Each row was made from one small tree. The marks that hang from a mark follow it in brackets, in alphabetical order. Every link used is in the known rows. Write each row's tree.
In the rows, 128 means zero.
Known rows
risi[gotek[dekogar pevel virig]]: 155 137 126 146 114 130  63  54 190 134 131 132 130 178 171 109  97 110 119 124 160 118  83 145 126
vogi[risi]: 120 111 123 123 110 150 193 157 140 114  61 111 138  96 142 116 137 140 114 104 144 136  90 149 113
gari[pevel[gotek] risi virig[vogi]]: 107 158 143 127 146  83 148 176  52 117 174  94 104 120 151 152 118 125 140 141  52 142 129 130 137
gari[risi]: 113 115 130 118 136 158 106 161 136 110 169 110 135  90 143 138 133 175 125 148 126 144  96 148 119
vogi[risi[gotek[dekogar[gari]]]]: 121 128 100 139  92 105 136 147 132 142  56 152 132 152 109 115 134  94  84 110 146 128 118 100 114
vogi[risi[gotek]]: 128 135 120 123  77  93 180 153 127 139  56 110 160 107 120 118 138 136 101 118 157 143  85 150 128
dekogar[gari[pevel risi virig[vogi]]]:  88 150 130 133 168  97  83 185  66 116 187 133  79  94 106 166 121 113 121 133 101 134 153  88 137
dekogar[gari[risi[gotek]] vogi]: 113 133 102 131 130  93 108 164 135 148 170 139 190  90  12 153 127 142 107 155 135 144 123 106 130
virig[gari]: 135 101 137 123 136 164 123 153 130 120 125 117 131  99 149 114 159 138 113 142 139 121 170 131 119
pevel[gotek[virig[gari[risi]]]]: 149 112 151 140 143 158 146  86 124 126 155 155 149  98 159 135 146 172 124 151  72 162 183 127 112
risi[gotek[dekogar[padir vogi]]]: 138 129 113 110  95 108 133 140 155 150 110 131 175 187  81 120 132  79 180 146 157 121  96 114 139
pevel[gotek[virig[gari]]]: 149 111 147 135 137 164 173  72 125 125 108 153 142 113 163 105 151 142 119 137  87 141 176 128 109
virig[gari[risi[gotek]]]: 141 122 142 133 112 100  87 154 115 150 168 111 155 102 120 144 153 170 115 166 130 142 167 137 137
gari[pevel[gotek[dekogar[vogi]]] virig]: 121 150 117 115 136 150 145 171  71 105 121  94 168 197  99 130  98  67 148 113  75 145 123 135 135
dekogar[gari padir vogi]: 104 111 104 122 159 157 182 156 158 131 130 173 160  93  40 132 141  98 164 138 137 131 130  59 123
virig[gari[risi[gotek vogi]]]: 138 121 144 136 112 155  91 158 121 137 155 120 110  94  96 143 148 163 118 164 131 107 177 143 156
dekogar[gari[virig] padir vogi]: 101 122 115 127 157 154 160 170 154 127 111 159 164  80  38 133 128  52 174 141 116 166 131  62 135
vogi[risi[gotek[dekogar pevel]]]: 149 134 114 155  91 111 137 132 187 144  86 101 139 168 153 123 100 104 109  98 157 121  92 142 126
virig[vogi[risi]]: 107 114 126 114 118  98 188 151 138 126  57 107  87  92 154 109 155 126 107  99 155 106 106 144 120
gotek[pevel virig[vogi]]: 128 124 133 136 154 130 107  62 198 129 140 124  83 103 172 105 118 127 119 113 159  97 104 142 124
pevel[gotek[dekogar[padir vogi]]]: 133 117 108 119 132 155 207 136 153 131 116 136 164 177 109 116 132  84 184 134  93 126 110 100 123
virig[gari[pevel risi] vogi]: 125 127 142 121 158 100  98 169  62 125 200 114  82 123 151 161 145 172 132 133 128  97 201 127 131
gari[pevel[gotek] virig[vogi]]: 105 156 137 121 137  90 174 168  58 116 127  94  97 129 150 121 126  88 133 127  74 124 124 125 128
vogi[risi[gotek[virig[gari]]]]: 156 120 145 134  87 110 158  87 129 147  46 148 157 110 136 115 151 138 105 113 160 148 166 143 132
pevel[gotek[dekogar[padir] virig]]: 140 118 129 128 123 172 181  60 150 122 103 177 123 181 190 102 126 106 181 137  87 143 106  94 111
gari[virig]: 107 123 138 120 128 158 108 168 130 111 100  97 134  89 144 109 128  95 124 139 119 163  85 150 129
virig[gari[risi[gotek]] vogi]: 134 125 148 130 115  45  90 153 122 165 165 110 109  99 132 135 166 158 119 160 138 110 180 136 141
gari[pevel risi]: 115 134 128 113 142 155 110 169  64  97 194 107 134 124 139 161 112 192 133 137 127 132 105 142 119

Write each row's tree
100 148 145 118 146  95  83 184  64 115 177  93  87 113 147 155 118 129 140 132 108 137 121 143 142 => gari[pevel risi virig[vogi]]
132 119 105 119 132 152 166 147 146 125 110 108 168 174 104 106 126  97 127 125  96 118 107 139 115 => pevel[gotek[dekogar[vogi]]]
134 106 157 124 154 115  79  85 138 144 155 148  84  95 169 127 160 168 130 138 137 124 193 135 129 => gotek[virig[gari[risi] vogi]]
122 148 139 110 140 101 179  76  69 113 128 136  94 148 169 117 129 142 121 117 104  98 112 126 117 => gari[pevel[gotek[virig[vogi]]]]
118 139 135 132 101 160  32 167 129 128 128 104  96 148 117 122 116  96 135 151 110 138 104 153 160 => gari[risi[gotek[dekogar] vogi] virig]
 85 124 130 130 154 101 150 160 144 143 110 163  72  74 116 118 151  51 161 141 111 135 133  51 133 => dekogar[gari[virig[vogi]] padir]
122 103 146 126 152 103  97 156 130 144 173 113  83  86 156 135 166 161 126 146 126 109 192 133 130 => virig[gari[risi] vogi]
100 124 109 136 143 148 174 184 149 121  46 132 172  70  37 128 124  69 107  96 123 171 133 110 131 => dekogar[gari[virig] vogi[risi]]
132 105 105 110 124 155 157 156 154 122  53 108 158 159 104 112 124 104 124  83 153 127 113 157 124 => gotek[dekogar[vogi[risi]]]
152 143 127 150  97 114 163  68 190 133  75 131 159 108 141 123 102 136 107 104 163 147  85 146 129 => vogi[risi[gotek[pevel virig]]]
156 145 114 141 108 108 171  76 199 141  74 120 200 111  73 128  96 124 119  93 179 139  93 156 139 => dekogar[vogi[risi[gotek[pevel virig]]]]
114 130  93 119 159 163 146 153 100 114 157 171 139 191  62 151 114  85 175 118 139 107 144  53 124 => gotek[dekogar[gari[pevel] padir vogi]]
140 136 117 150 101  55 135 126 188 156  83  96  91 164 164 116 119  90 109  92 167  93 105 138 135 => virig[vogi[risi[gotek[dekogar pevel]]]]
134 134 132 122  79 104 166  83 132 134  42 139 159 114 135 108 132 141 106 109 165 153  81 156 130 => vogi[risi[gotek[virig]]]
139 145 137 138 120  70 102  56 188 151 136 120 106 115 154 106 120 122 114 126 169  98  91 143 137 => risi[gotek[pevel virig[vogi]]]
146 130 128 125  76 117 124  75 142 136  38 145 141 178 157  97 125 118 112 102 162 143  89 155 122 => vogi[risi[gotek[dekogar virig]]]
152 118 147 123 152 179  45  92  73 107 185 151 114 191 178 151 115 172 140 125 129 132 195 135 125 => gotek[dekogar virig[gari[pevel risi]]]
136 127 107 109 100 109  95 145 142 147 111  99 178 180  81 108 129  95 124 128 163 112  93 155 134 => risi[gotek[dekogar[vogi]]]
139 120 116 114 131 171 148  75 152 121 100 137 166 179 120  94 120 102 132 112 106 132 108 145 114 => pevel[gotek[dekogar[vogi] virig]]
137 155 109 111 113 102  69 166  74 129 186  97 176 204  76 164  99 150 141 134 144 125 113 149 139 => gari[pevel risi[gotek[dekogar[vogi]]]]
145 107 153 141 147 214 145  87 130 114 145 162 102  95 133 127 138 171 130 146  70 128 193 135 135 => pevel[gotek[virig[gari[risi[vogi]]]]]
147 141 119 152  95 101 179 140 179 139  92  98 159 102 125 130 105 128 107 110 157 128  85 143 127 => vogi[risi[gotek[pevel]]]
158 113 149 159 163 177  79  78 187 121 196 145 129  88 166 149 111 180 131 136 131 148 178 128 127 => gotek[pevel virig[gari[risi]]]
105 147 136 117 124  92 167 177  64 113  68  90  90 119 149 133 125  98 129  86 133 132 118 140 136 => gari[pevel virig[vogi[risi]]]
153 127 137 166 133 161  85 146 173 138 192 112 110  92 102 153 113 155 122 152 133 100 177 134 156 => virig[gari[risi[gotek[pevel] vogi]]]
102 113 119 140 158 154 148 154 141 121 180 181 123  78 106 159 141 151 160 164 109 148 129  55 116 => dekogar[gari[risi] padir]
115 131  92 124 169 158  77 169  85 109 201 143 147 173  56 167 100 136 125 123 126 118 150  97 120 => gotek[dekogar[gari[pevel risi] vogi]]
125 154 127 115 103  93 103 165  61 117 194 104 158 138 111 166 116 185 125 154 135 132  96 143 130 => gari[pevel risi[gotek]]
132 156 136 115 112 159  85  97  70 106 166 141 109 141 100 152 102 186 129 136 142 112 106 154 153 => gari[pevel risi[gotek[virig] vogi]]
135 116 151 135 149 104 147  80 128 144 156 151  98  94 169 127 160 163 124 149  81 130 198 126 123 => pevel[gotek[virig[gari[risi] vogi]]]
128 117 135 116 135 119 135  63 140 134  98 142  76 176 198  80 144 103 120 119 103 106 111 132 114 => pevel[gotek[dekogar virig[vogi]]]
120 126 135 117 131 110 177  72 139 132  99 139  99 114 172  91 151 123 114 130 102 110 104 138 113 => pevel[gotek[virig[vogi]]]
135 124 141 127 148 152 103 169  62 103 203 119 131 121 141 173 128 189 133 136 120 128 189 130 126 => virig[gari[pevel risi]]
119 130 112 125 156 179  77  85  85  97 140 185  98 184 141 122 111 120 110 109 140 112 132  95 105 => gotek[dekogar[gari[pevel]] virig]
141 120 128 136 154 137  70  56 203 132 132 133  61 165 204  94 113 102 125 105 160  91 109 136 123 => gotek[dekogar pevel virig[vogi]]
